Known rows, with every way that one mark hangs from another
[D P]: -20.5, -2.6, 10.3, 12.8, -2.2, -2.1, 7.4, -0.1, -16.9, 2.6, -10.9, 8.9, 0.1, -7.9, 11.4, -12.2, 45.2, 7.7, 0.0, 33.4, 20.8, 2.6, 8.9, 5.0, -19.3, 8.1, -5.0, 11.6, -28.3, 28.4
[C [Z [W [U D]]]]: 15.8, 39.4, 6.4, 17.1, -6.6, -17.5, -18.0, 52.9, 10.2, 1.7, 4.5, -17.0, 17.2, 12.1, -3.0, -1.4, -21.3, 5.7, -55.7, -53.4, -38.2, 1.1, 3.8, -6.8, 14.6, 2.7, -18.6, -15.2, 19.2, -10.5
[U [D [Z C E W]]]: 20.4, 11.0, -63.4, 9.1, -19.7, -43.8, -13.6, 1.2, 28.0, -7.8, 1.7, 3.2, 17.5, 38.4, -31.5, 10.9, -6.4, 11.3, 6.0, 2.8, 25.6, 47.6, 9.1, -24.2, 12.9, -24.5, 46.7, -6.7, 17.1, -7.3
[C [Z [E [U D]]]]: -4.6, 33.7, 15.6, 27.5, -2.7, -9.9, -14.1, 51.0, 5.3, 9.0, 16.5, 5.1, 19.1, 18.9, -0.8, -17.6, 4.9, 0.3, -25.4, 3.6, -4.7, 5.0, -3.7, -16.3, -1.6, 23.8, -75.8, -16.2, 21.8, 18.2
[E U]: 13.7, 14.2, 22.1, 13.8, -7.4, 7.3, 6.0, -2.2, 3.0, 3.6, 2.9, 11.4, 7.4, 22.1, 29.2, -21.3, 32.6, 3.7, 11.1, 17.7, 10.8, -17.7, 4.8, -3.3, -15.4, -10.8, -80.6, -3.4, -9.5, 39.1
[P [C [Z W]] E]: 30.3, 28.6, -26.4, -15.3, -11.1, 18.9, -15.1, 48.9, -13.8, -35.8, 4.2, -10.0, 26.0, -10.4, -7.1, 15.3, 9.6, -3.3, 9.5, 40.1, -16.0, -8.2, 7.2, -4.1, -23.8, 41.4, 8.7, 7.4, 27.5, -32.0
[Z C E [W P [U D]]]: 16.3, 14.6, -8.0, 3.6, -3.1, -30.9, -17.2, -19.3, 18.5, -14.1, 0.3, -19.6, 28.1, 6.2, -20.7, 6.0, -23.0, -5.8, -5.7, -61.0, -21.3, 12.7, 0.5, -27.9, 44.9, -10.1, 71.9, -6.9, 17.9, -31.4
[W P [Z E]]: -6.1, -12.6, 5.9, 35.1, -7.4, -16.2, -1.0, -7.2, -19.0, -16.5, -23.9, -3.0, 29.5, -11.8, 5.0, -16.3, 33.7, -9.2, 31.8, -27.4, 13.8, -12.9, 12.2, -52.6, -10.2, -13.8, 65.7, 12.5, 2.3, 0.5
[Z C E [W U]]: 16.7, 28.8, -30.9, 3.9, -19.8, -24.4, -23.2, -19.5, 19.1, -36.3, 8.7, -13.7, 25.6, 21.4, -15.1, -9.4, 15.7, 3.6, 10.4, -11.0, -2.2, 17.6, 1.9, -29.0, 14.9, -35.4, 43.1, 3.6, 19.9, -12.3
[D [P C [W U]]]: 5.1, -1.2, 22.1, -30.7, 12.1, 30.4, 5.8, -32.7, -19.9, -22.7, 4.1, -6.5, -22.6, -37.3, 15.5, -10.4, -10.5, -1.7, 21.5, -3.5, -7.2, -23.4, -0.1, 26.6, -10.3, 7.5, 5.9, 11.3, -8.2, -18.9
[E [U [D [P C]]]]: -1.5, -4.3, 22.8, -20.9, 8.5, 14.4, 7.9, -0.3, -2.1, 15.0, 8.8, 7.8, -33.1, 16.6, 18.1, 4.9, -13.5, -2.9, 7.5, 23.9, 0.2, -6.3, -2.1, 28.3, -0.7, 29.0, -65.3, -9.9, -9.6, 19.9
[U C]: -23.6, 11.8, 25.9, 11.7, 1.2, 2.4, 3.6, 9.3, 13.4, 21.2, -10.5, 1.7, -4.2, 25.2, 19.1, 17.3, 52.9, 12.8, -33.7, 50.4, 22.7, 5.5, 8.1, -9.5, 11.6, -4.8, -9.2, 1.6, -8.2, 22.6
[Z E]: -10.8, 29.2, -2.8, 24.8, -5.0, -18.4, -7.4, 14.1, -7.8, -0.1, -2.5, 0.1, 37.1, 15.9, -0.7, -12.8, 53.4, 9.3, 9.7, 40.2, 37.1, 8.8, 9.6, -27.2, -14.3, 7.8, -8.9, 9.2, 3.9, 16.5
[D [P [E U] W]]: 12.8, -23.7, 19.0, -27.5, 12.1, 38.1, 8.9, -32.3, -25.4, 1.2, 5.7, 11.5, 23.8, -57.4, 14.6, -15.0, 4.0, -2.8, 41.6, 19.4, 0.4, -25.5, -4.9, 36.1, -20.1, 4.3, -29.1, 18.6, -19.6, 17.5
[P E]: 0.1, 17.2, 12.2, -0.2, 9.3, 2.0, -0.3, 19.1, -20.7, 10.7, -6.9, 2.8, 41.4, -12.3, 3.8, 0.8, 48.3, 4.7, 17.9, 35.8, 13.6, -9.1, 6.8, 3.4, -18.4, 12.1, -9.5, 15.2, -10.7, 5.0
[D [Z E [W [U C]]]]: 2.9, 0.0, -46.3, 11.1, -14.5, -20.3, -3.5, -24.4, 17.1, -2.8, -4.7, -12.8, -8.5, 33.4, -20.0, 11.1, 5.2, 10.3, -12.8, -7.2, 12.4, 18.3, -5.2, -29.8, 5.3, -54.9, 36.6, 1.1, 11.8, -4.0
[E [U C D]]: -14.1, 12.2, 41.3, 4.1, 6.3, 0.7, 2.9, 14.9, 23.5, 49.1, 5.2, 3.2, -9.4, 41.6, 22.6, 18.2, 7.7, 10.9, -37.6, 16.7, 7.0, 2.1, -3.7, 6.7, 30.5, -5.4, -74.3, -20.2, -3.5, 36.7
[P E [W [U [D Z]]]]: 22.1, 0.2, 9.1, -18.8, 32.5, -2.0, 3.5, 3.7, -12.5, 27.1, 2.0, -2.6, 12.8, -42.9, -10.7, -0.6, -33.2, 1.9, 16.8, -60.0, -17.2, -8.4, -3.5, 35.3, -7.3, -13.1, 2.5, 1.1, -1.5, -25.1
[W P Z]: 10.5, -17.6, 22.1, 31.5, -5.3, -5.6, 10.7, -4.9, -13.8, -10.3, -27.6, 0.6, 18.9, -14.5, 25.0, -10.0, 28.8, -10.7, 17.0, -39.3, 3.2, -24.2, 17.4, -29.5, -9.0, -6.8, 52.0, 9.2, -12.8, 6.5

Rows
-12.6, -29.4, -25.8, -10.5, 9.8, -14.3, 6.6, 13.1, 0.8, 20.1, -6.3, 16.9, 2.9, -21.1, -22.2, 11.2, -5.9, -4.9, 16.1, 1.8, 12.9, 28.4, 1.6, 32.1, -8.8, 8.5, 40.1, 6.9, -24.1, -5.3  [U [D [P E] [Z C]]]
-18.1, -23.7, -18.6, 7.3, -5.2, -26.2, 10.6, 11.8, 20.2, 11.8, -7.0, 18.5, -27.2, 6.6, -9.6, 0.2, -2.1, 0.3, -3.7, -2.7, 21.4, 30.4, 7.0, 15.3, -3.0, 0.8, 23.8, -3.3, -25.1, 12.1  [U [D P [Z C]]]
0.2, 2.1, 0.3, 8.0, -5.5, -9.9, -5.2, -31.4, 4.6, -7.3, -11.4, -23.0, 23.0, 6.6, -9.5, 10.8, 12.2, 0.9, -20.5, -16.4, -12.8, -4.6, -4.8, -38.6, 32.0, -32.0, 59.7, 1.2, 10.7, -12.2  [Z E [W P [U C]]]
22.4, 13.4, 8.3, -26.7, 8.1, 32.0, 2.4, -2.9, -13.2, -5.9, 9.9, 4.7, 9.5, 1.4, 18.9, 1.2, 14.8, -7.8, 49.0, 40.8, 4.6, -30.0, -2.5, 17.1, -22.6, 19.4, -62.7, 4.1, 2.2, 0.6  [P C [E U]]
-13.8, 4.7, 5.3, -16.7, 7.7, 4.4, -1.6, -8.8, -4.1, 10.3, 14.8, 3.7, -9.1, 21.6, -0.8, -3.8, -14.8, -2.1, 20.3, 38.3, 16.6, 3.9, -6.9, 8.4, -3.4, 34.7, -48.5, -2.5, 5.0, 9.6  [Z [E [U [D [P C]]]]]
5.0, 14.9, 41.2, -6.7, 22.1, -0.2, 3.8, 6.1, -8.8, 11.7, -7.4, -14.8, -10.5, -4.8, 10.0, 12.6, -21.8, -10.4, -5.5, -51.0, -24.9, -28.0, 1.6, 0.6, 21.7, 21.8, 0.7, -12.0, -0.1, -27.6  [W [P C] [U D]]
3.3, -32.1, -14.8, -6.5, -6.2, 6.6, 12.0, -45.6, 6.4, -31.3, -1.8, 11.0, -28.2, -37.4, 1.0, -24.7, -17.0, -6.1, 31.6, -40.7, -2.0, 2.0, -0.1, 21.8, -10.6, -29.8, 44.7, 9.8, -21.2, -8.5  [D [P [W U]] [Z C]]
-45.9, -9.0, 32.1, 3.4, 13.7, -8.0, 5.1, 11.1, 6.2, 50.7, -8.3, 2.8, -13.8, 12.6, 1.7, 27.4, 19.6, 12.5, -50.0, 35.5, 15.2, 23.9, 1.5, 14.8, 25.9, 15.0, 2.5, -2.9, -20.3, 25.5  [U C [D P]]
-11.6, 6.6, -6.9, -3.9, -7.8, 20.9, -8.7, 14.8, -27.1, -45.3, 7.0, 3.8, 8.1, -36.3, -6.8, -22.2, 6.2, -4.5, 14.7, 55.7, 5.5, -3.8, 4.7, -0.9, -21.4, 54.6, 21.9, 14.4, 18.9, -25.1  [D [P [C [Z E]] W]]
0.4, 4.0, 24.2, -30.9, 17.3, 16.1, 2.3, -3.6, -12.6, 6.3, 4.4, 1.9, -11.0, -21.1, 9.7, 10.8, -19.7, 6.7, 8.8, 28.9, 7.1, -2.5, 11.2, 36.4, 6.2, 41.6, 7.2, 4.4, -4.2, -9.1  [U [D [P C W]]]
8.2, 18.5, 12.6, 10.5, -13.8, 3.8, -11.0, 41.2, 32.0, 12.0, 11.6, -5.2, -2.9, 42.7, 9.6, 16.8, -14.9, 9.4, -65.0, 4.8, -22.4, 7.1, -2.6, -1.1, 31.1, 1.5, -59.9, -23.8, 20.2, 19.9  [E [U [C [Z W]] D]]
-14.4, 2.4, 6.4, -4.1, 18.4, -15.6, -1.7, -13.3, 14.6, 32.8, 3.0, -6.6, -10.8, -3.2, -16.5, 14.7, -27.7, 10.4, -19.3, -28.4, 4.9, 17.2, -6.8, 2.6, 22.8, -26.9, 16.3, -6.9, 12.5, -15.1  [P [W [U C [D [Z E]]]]]
-17.8, -24.5, -4.2, -9.4, 28.1, -9.1, 11.1, 5.8, -14.6, 38.4, -7.6, 1.2, -2.6, -32.5, -18.8, 1.4, -20.8, -3.4, 7.3, -45.8, -10.0, 2.2, -9.8, 33.8, -18.4, -7.2, 6.5, 3.5, -27.5, -6.4  [W [U [D [P E] Z]]]
-20.4, -1.7, -0.7, 9.3, -9.9, -4.0, -7.7, 43.1, 8.9, 19.0, -3.6, -5.8, -5.5, 8.7, -5.8, 26.6, -3.4, 13.0, -77.8, 24.6, -13.7, 26.1, 3.9, 3.8, 25.2, 20.0, 20.0, -9.0, 0.5, 6.9  [U [C [Z W]] [D P]]
-17.5, 17.0, 43.8, 21.4, -0.9, 7.9, -2.7, 51.3, 21.4, 32.7, 11.4, 2.3, -16.7, 32.8, 15.1, 13.0, 4.0, 4.2, -60.1, 6.6, -15.2, -0.3, -5.0, 4.2, 21.3, 19.7, -85.0, -23.7, 9.1, 26.8  [E [U [C Z] D]]
10.6, 10.5, 22.1, -4.9, 12.2, 30.1, 0.3, 28.5, -30.3, -32.4, -5.5, -13.8, 14.0, -49.9, 2.4, -6.4, -13.0, -26.6, 10.2, -33.7, -45.4, -46.0, -6.4, -2.3, -16.2, 43.0, 15.3, 6.2, 10.1, -51.6  [W [P [C Z] E] U]
-27.5, -34.6, 18.6, 0.0, 4.0, 7.8, -4.2, -48.8, -14.8, -3.2, -5.9, -10.2, -3.9, -31.4, 0.4, -4.9, -5.9, -1.4, 1.3, -30.0, -4.2, 2.1, -7.8, -5.5, 7.3, -29.2, 72.0, 21.4, 2.6, -6.7  [D [P [W [U C] [Z E]]]]
15.6, 3.7, -24.7, -26.4, -6.1, -2.3, -9.8, -15.3, -2.5, -6.0, 15.2, -2.6, -3.2, 28.7, -9.2, 9.9, -26.4, 3.0, 14.9, 40.2, 4.4, 7.3, -3.2, 2.4, 6.9, 11.1, -19.2, -4.3, 15.1, 5.1  [Z [E [U [D [P C]]]] W]
10.1, -35.1, -32.1, -26.2, 3.7, 32.0, 22.1, -15.6, -20.4, -13.2, 0.7, 18.2, -27.7, -16.0, 3.4, -4.9, -5.3, -15.3, 57.8, 29.3, 10.8, -19.9, -8.2, 26.6, -49.2, 9.2, -32.3, 10.8, -20.0, 4.1  [D [P C [E U]] Z]
1.4, -0.3, 16.0, 2.2, 6.6, 4.8, -8.4, 49.3, -0.7, 16.2, -12.1, -13.7, 37.0, -14.5, -14.2, 40.4, -7.6, -1.1, -55.5, -8.7, -35.7, 3.2, 0.0, -6.4, 37.1, 36.2, 49.7, -7.0, 10.7, -26.6  [U [C [Z [W [P E]]]] D]
-5.1, 23.4, -10.1, 7.5, -10.8, -10.7, -16.3, -20.1, 13.2, 3.2, 2.4, -20.5, 16.6, 31.2, -9.3, 17.3, 24.0, 12.9, -22.9, 11.3, 0.9, 12.9, -4.5, -31.3, 22.5, -37.3, 26.5, 1.8, 17.4, -1.7  [Z E [W [U C]]]
-2.2, -23.7, -39.2, -7.5, -11.2, 12.4, 15.7, -30.8, -10.0, -25.0, 5.1, 16.3, -36.8, 17.0, -0.1, -19.9, 0.7, -8.3, 51.2, 41.6, 32.0, 0.5, -6.3, -5.2, -43.4, -3.6, -33.2, 7.0, -6.0, 13.7  [D [P C] [Z [E U]]]
-6.7, -27.1, -30.5, -5.6, -8.6, -3.3, 3.8, -50.0, -0.9, -35.2, 1.8, 7.5, -15.5, -31.2, -16.9, -30.4, -12.2, -5.6, 38.4, -24.5, 7.4, 12.7, -4.6, 5.7, -12.7, -30.4, 59.7, 15.0, -5.9, -17.0  [D [P [W U]] [Z C E]]
23.1, -31.9, -47.8, -7.8, -22.0, -10.9, 7.8, -20.7, 30.3, -7.9, 5.7, 14.0, -27.5, 30.7, -5.8, -1.2, -30.0, -0.1, 10.4, -23.2, 5.0, 24.4, 2.4, 16.3, 3.9, -31.7, -1.2, -11.0, -14.0, 21.8  [E [U [D P [Z C W]]]]
27.8, 12.8, 19.5, 9.1, 7.0, -18.2, -2.8, -3.7, -0.4, 10.8, -11.6, -19.6, 19.5, -1.8, 2.3, 8.0, -20.3, 1.0, -26.1, -70.2, -30.2, -13.4, 5.3, -9.5, 28.0, -20.2, 31.9, -11.4, 2.0, -14.5  [Z [W P [U D]]]
-7.9, -32.8, -34.6, 2.3, -11.5, -2.1, 14.2, -36.9, 10.5, 3.1, -10.8, -3.4, -39.5, 8.9, -7.8, 16.8, -2.8, 6.5, -25.8, -15.8, 1.6, 10.3, -6.7, 1.6, -3.0, -49.7, 43.6, 2.8, -17.4, 5.5  [D P [Z [W [U C]]]]
8.2, -5.8, -38.7, 14.5, -21.9, -10.6, 3.2, -20.0, 23.4, -25.9, 8.5, 20.2, -10.3, 32.0, -3.2, -25.1, 17.9, -5.3, 39.5, 13.7, 29.9, 12.8, -1.5, -24.1, -20.5, -28.7, -30.8, -0.9, 1.1, 20.9  [D [Z C [E U]]]
-2.1, 25.4, 5.1, 34.8, -14.2, 4.6, -9.2, 33.0, -2.2, -20.9, 11.9, 7.6, 19.8, 11.6, 6.0, -32.5, 25.7, -2.2, -2.3, 32.1, 0.7, -7.0, -3.1, -28.1, -25.1, 14.6, -72.4, -2.4, 19.1, 23.0  [C [Z [E U]]]
-12.6, 7.2, 5.9, -8.5, -0.1, 23.4, -10.6, 6.0, -23.9, -43.0, 11.1, -8.9, -4.0, -41.6, -8.9, -25.9, -19.4, -11.5, 12.3, 4.0, -21.3, -14.5, -6.7, 0.6, -19.4, 37.0, 14.7, 13.5, 22.5, -35.6  [D [P [C [Z E]] [W U]]]
-21.0, 9.2, 12.8, 11.3, -7.8, 4.4, -1.6, -10.9, 11.8, 13.6, 5.6, 5.4, 1.2, 38.5, 11.9, 1.3, 38.5, 5.7, -4.1, 56.0, 24.0, 3.1, -8.6, -20.3, 5.8, -16.2, -46.2, -3.1, 4.1, 32.4  [Z [E [U C]]]
11.0, -4.0, 7.5, -4.0, 17.2, -7.5, 17.5, 0.5, -2.7, 7.3, -13.9, -6.7, -36.1, -6.6, 2.0, 9.7, -36.9, -13.5, 5.0, -62.9, -14.9, -22.9, -0.1, -1.6, 2.0, 2.2, 8.8, -13.8, -5.8, -29.7  [W [P C] [U [D Z]]]
17.8, -27.3, -5.6, -34.7, 8.7, 23.8, 19.3, -19.4, -3.0, 3.3, 6.9, 14.8, -45.8, -8.0, 12.7, -1.9, -45.8, -3.3, 31.1, 3.2, 7.1, -11.0, -0.2, 39.3, -15.6, 5.4, -32.5, -5.6, -8.0, 3.0  [E [U [D [P C W] Z]]]
